What can hang from each mark
R: E
V: B J
M: A B L
D: B E
E: D
B: H M R U V
H: A B
L: M

Each row was made from one small tree. Brackets hold a mark, then the marks that hang from it, in alphabetical order. Every link used is in the known rows. Write each row's tree.
(in the rows, 128 means zero)
Known rows
{M A {B V}}: [136 117 159 125 146 150 147  98 133 172  94  75 112 105 176  82 122 181
 198 196 143 133 182 176 119  95  86 118 135 164 127]
{D B E}: [100  63 117 131 106  77  86 150  83 137 102 177 139 123 178 159 133 131
 115 127  74 178 163  96 145 104  83 113  90 167  94]
{H A {B R}}: [126 108 168 144 125 167 171  72 135 155  94 110 138 102 171  86 174 139
 126 134 134 111 127 147  83 145 142 142 114 125 135]
{B M R U {V J}}: [153 176  93 143 165 165 168 128 175 114 145 105  99 110  62 144 105 131
 101 149 142 124 127 138 121 154 154 141 129  94 164]
{B H M {R E} V}: [ 97 109 114 134 119 126 130 145 149 167 149 166  60 130 108 153 101  77
 124 114  97 117  86 108 144 156 151 128 145  92 124]
{B {H A} M R}: [110 130 164 113 101 166 138 125 127 164 165 174  82 153 128 108 156  69
 110  69 154  88  80 153 120 170 196 156 154  87 131]
{V {B M R U} J}: [152 215  60 135 136 139 162 123 156  74 162 116 164 172  51 125 149 136
 119  87 173 121 130 130 131 135 175 168 125  84 149]
{M L}: [142 110 184 119 108 106 155 131 130 146 127  97 149 131 167  97 140 164
 149 111 137 135 133 144 186  94 102 138 160 154 107]
{D {B R} E}: [ 78  58 103 151 112  63 106 137 110 117 100 192 142 116 149 176 135 120
  79 125  70 181 145  87 148 128 107 118  82 142 106]
{B {H A} U {V J}}: [191 184 126 103 150 195 160 130 126  74 141  84  89 117  83 132 104 161
 141 162 168 128 144 132  88 117 145 122 137 128 176]
{V {B M R} J}: [135 200  61 145 127 121 172 111 137 110 155 130 156 173  81 124 171 146
 143  75 159 134 131 139 151 118 158 171 115  75 127]
{B H {M A} U V}: [163 153 165  98 149 189 118 166 148 142 171 107  54 156 117 113  83 108
 137 148 185  98 119 157 115 158 147 120 169 139 158]
{M {B R U {V J}}}: [154 161  87 144 142 162 151  97 159 134  99  82 138  87  98 117  98 148
 162 182 117 121 171 149  95 117 126 145 133 118 156]
{D {B M R} E}: [ 69  66 114 140 103  79  96 138 116 152 127 214 108 119 148 170 134  90
  74 104  77 154 131  98 146 146 122 123  94 129 105]
{B R U}: [147 124 123 146 135 132 143 144 154 100 120 106 179 134 112 103 132 115
 101 135 129 131 114 130 118 158 145 154 133 132 138]
{D B}: [127  89 133 134 135 109  86 165  75 160 117 144 156 125 187 146 139 145
 139 126 105 165 144 120 127 103  75 134 114 162 117]
{E D}: [140 106 128 124 122  93 112 122  96 124 113 118 169 133 160 106 150 121
 154 118  97 135 127 133 165  95  83 109 111 141  80]
{M B}: [141 123 133 125 107 147 110 111 102 209  98 102 156 121 193  69 141 120
 216 132 108 112 167 173 116  95  98 155 150 148 103]
{L {M B}}: [117 144 167 127 135 133 131 100 109 175 102 100 152 136 176  75 135 147
 193 147 141 121 143 172 118 109 112 133 151 165 107]
{D {B H M R}}: [ 95 102 133 131 113 130  73 168  99 187 155 197 102 143 148 167 127  72
  99  84 118 120 100 119 119 160 146 147 138 113 130]
{H A B}: [148 115 176 124 123 175 155  80 106 170  96  97 135 111 202  71 172 145
 164 136 140 107 142 159  80 121 112 138 121 150 124]
{V B J}: [168 197  66 136 134 116 159 121 102  95 134  93 191 174 113 113 176 184
 186  97 154 157 161 135 148  77 115 159 111 113 115]
{V {B {M A} R U}}: [134 161 120 135 144 126 148 139 170  81 163 117 159 184  93  90 142 140
 104 106 185 130 115 138 151 158 164 156 138 115 140]
{L {M {B U {V J}}}}: [145 180 141 127 164 153 150  97 133 129 102  70 133 111 125  97 101 172
 177 189 152 126 163 160 100 108 111 117 143 161 142]
{L {M {B R V}}}: [108 132 151 154 162 123 162  91 140 157  95  97 137 113 145  96 115 165
 165 177 127 142 138 163 137 119 114 127 141 146 126]
{B {M A}}: [125 124 176 106 128 148 129 136 116 178 147 124 105 156 172  83 164 120
 155 108 165 109 128 176 133 128 126 135 141 143 104]
{B H R}: [125 120 125 140 106 131 127 143 119 158 134 146 134 166 133 118 143  85
 136  91 122 118  97 139 134 153 163 161 148 102 116]
{L {M A {B R U}}}: [103 147 184 121 157 141 149  91 161 105 108  91 147 128 120  81 123 155
 121 178 183 106 127 165  91 149 156 112 145 167 140]

Write each row's tree
[183 215  63 129 140 134 154 132 123  58 138  78 194 172  85 114 150 176
 160 112 170 146 161 128 129  98 130 158 121 123 140] -> {V {B U} J}
[109  98 133 133 136 120 164 124 146  92 120 141  90 102 109 149 115 137
 108 150 105 148 100  97 131 133 144 111 119 113 144] -> {B {H A} {R E} V}
[137 104 126 109 122 109  52 161  90 103 133 150 147 126 135 156 108  94
 103 123 106 124 118  97 127 124 100  94 116 149 118] -> {E {D {B H U}}}
[ 96  66 108 159 160  75 117 156 120 120 102 155 134  86 138 191 110 156
  96 168  68 191 128  79 137 116  79 111  92 146 133] -> {D {B {R E} V}}
[183 126 130 151 151 172 133 116 139 173  93  64 130 115 172  94 104 141
 172 177 121 119 155 143  95 133  92 136 137 157 136] -> {H {B U V}}
[144 157  86 149 142 140 169 123 132 132 128 120  95 133  85 161 119 138
 145 133 125 142 122 129 129 127 147 140 128  86 144] -> {B H R {V J}}
[118 133 217  82  92 154 125 141 134 179 180 139  65 165 154 107 136  99
 134  79 196  75 102 160 148 142 166 123 185 130 117] -> {B H {M A L}}
[142 130 203  97 119 167 159 127 137 161 173 125  38 122 148 115 107 139
 142 113 165 116 119 150 173 119 134 125 179 119 144] -> {B {H A} {M L} V}
[ 98 126 168 115 108 152 124 140 139 173 166 165  78 172 126 116 149  70
 113  82 170  82  85 158 119 180 193 141 155  97 123] -> {B H {M A} R}
[139 160 138 105 128 173 139  95 125 165 114  89  77 117 138 109 118 159
 199 172 164 102 177 168  87  99 123 115 143 137 138] -> {M A {B H {V J}}}
[ 81  71 146 100 100  59  82 139 117 107 128 167 133  85 141 165 122 109
  95 117  75 122 111  72 156 101  84  70 108 153  92] -> {R {E {D {B {M L}}}}}
[ 83  70 117 145 128  75  94 158 108 122 107 171 156 103 147 176 136 125
  87 131  77 164 118  81 122 127 102 121  97 146 118] -> {D {B {R E}}}
[163 216  52 136 125 136 151 132 144  51 154 109 171 185  45 136 137 139
 125  92 171 124 125 114 118 134 183 164 131  86 153] -> {V {B H R U} J}
[134 211  65 130 112 137 150 123 130 122 172 149 129 195  73 134 160 114
 148  52 168 112 116 134 141 134 185 171 134  62 132] -> {V {B H M R} J}
[114  83 115 169 164  96 122 157 111 136 110 142 135 102 149 175 115 171
 105 163  86 195 140 109 147 118  79 131 101 138 139] -> {D {B R V}}
[124 120 158 125 108 146 149 123 120 125 134 147 125 145 129 112 155 110
 115  97 145 123  97 138 117 149 175 149 139 105 131] -> {B {H A} R}
[102 110 188 138 151 118 197 117 190 133 148 115  71 108 117 128 118 175
  88 148 162 136 113 150 191 145 137 115 148 115 143] -> {B {M A L} R V}
[ 72  87 125 121 103 109  66 171 109 166 149 209  98 127 135 182 120  61
  88  90  98 114  91  91 109 157 141 125 129 117 127] -> {D {B H M {R E}}}
[134 102 122 124 149 107  74 151 111 112 136 139 122 100 132 159  95 120
 102 151  95 145 129 108 152 116  74  89 108 149 123] -> {E {D {B M U V}}}
[127 106 131 112 125 109  58 152 100 116 139 153 142 115 139 147 116  97
  96 120 102 121 121 111 137 124  91  96 111 148 116] -> {E {D {B M U}}}
[166 144 109 150 143 164 157  92 117 193  89  76 118 108 167 115 133 161
 192 160 117 124 167 152  94 105  87 134 120 136 123] -> {H {B {V J}}}
[100  74 144 107  92 105  88 141  79 119 122 193 104 126 168 162 131 111
 101 111  98 157 145  95 125 116 116 108 102 155 110] -> {D {B {H A}} E}
[145 191  53 154 139 104 178 108 129  78 132 108 191 168  81 129 174 179
 146  95 147 159 140 126 151 104 145 165 105  90 128] -> {V {B R} J}
[139 132 159 101  87 177 107 106  96 195 116 120 119 128 185  69 137 106
 205 119 134  92 152 173  93 108 133 151 160 137 123] -> {M {B {H A}}}
[144 137 152 116 117 168 138 140 148  79 143 129 136 141  95 110 128  99
  87 118 164 105  98 130  92 175 194 148 150 115 162] -> {B {H A} R U}
[123 137 157 107 110 174 116 114 164 135 122 112 120 132 120  91 113 102
 134 151 174  72 132 158  70 165 179 132 160 135 150] -> {M A {B H R U}}
[112 130 199 107 121 140 162 131 201  95 164 118 110 127  91 108 122 122
  53 122 194  89  98 143 144 178 184 125 161 129 153] -> {B {M A L} R U}
[149 123  99 126 156 103  95 140 105  73 116 122 145  88 112 177 103 155
 105 167  97 160 147  95 134  97  68  82  89 147 134] -> {E {D {B U {V J}}}}
[122 101 127 119 133 105  64 150  88 150 144 164  95 118 148 167 102 103
 125 122  89 135 120 110 159 112  82  91 117 131 108] -> {E {D {B H M V}}}
[ 99  73 112 116 120  70  76 150  99 100 112 159 125  97 139 176 106 113
 119 143  62 146 120  65 138  94  73  69  98 155 101] -> {R {E {D {B H V}}}}
[112  92 135 118 120  94  65 143  83 145 136 165 135 119 161 147 135 103
 117 110  92 131 123 117 150 109  80  98 106 140  96] -> {E {D {B M}}}
[112 115 108 113  99 107  94 145 157  62 133 153 146 127  72 151 101  56
  76 115 102  90  79  77 107 168 173 103 131 117 127] -> {B H {R {E D}} U}
[144  95 116 130 156  94  85 150 104  88 116 122 149  96 134 162  96 148
 105 168  89 163 140  96 150 104  63  86 101 160 123] -> {E {D {B U V}}}
[164 152  98 162 155 169 171  91 164 138  93  74 129  97 113 130 114 144
 130 174 124 112 142 132  76 148 128 136 118 121 158] -> {H {B R U {V J}}}
[112 103 106 129 123  87 117 133 166  47 114 130 175 105  84 139 117  99
  70 142  91 119  97  81 123 152 140 101 106 132 120] -> {B {R {E D}} U}
[163 207  53 148 142 123 172 121 152  41 137  93 199 166  54 125 149 171
 124 111 164 148 140 119 130 121 158 164 112  99 150] -> {V {B R U} J}
[126 143 135 139 119 125 187  71 173 149 104  86 116  69 119 126 107 184
 152 161 119 124 167 147 158  97 117 132 153 113 145] -> {M {B R {V J}} L}
[ 89  94 111 123  93  86 105 133 130 107 124 169 134 133 109 151 130  67
 103  95  86 107  79  86 135 144 152 106 121 106  98] -> {B H {R {E D}}}
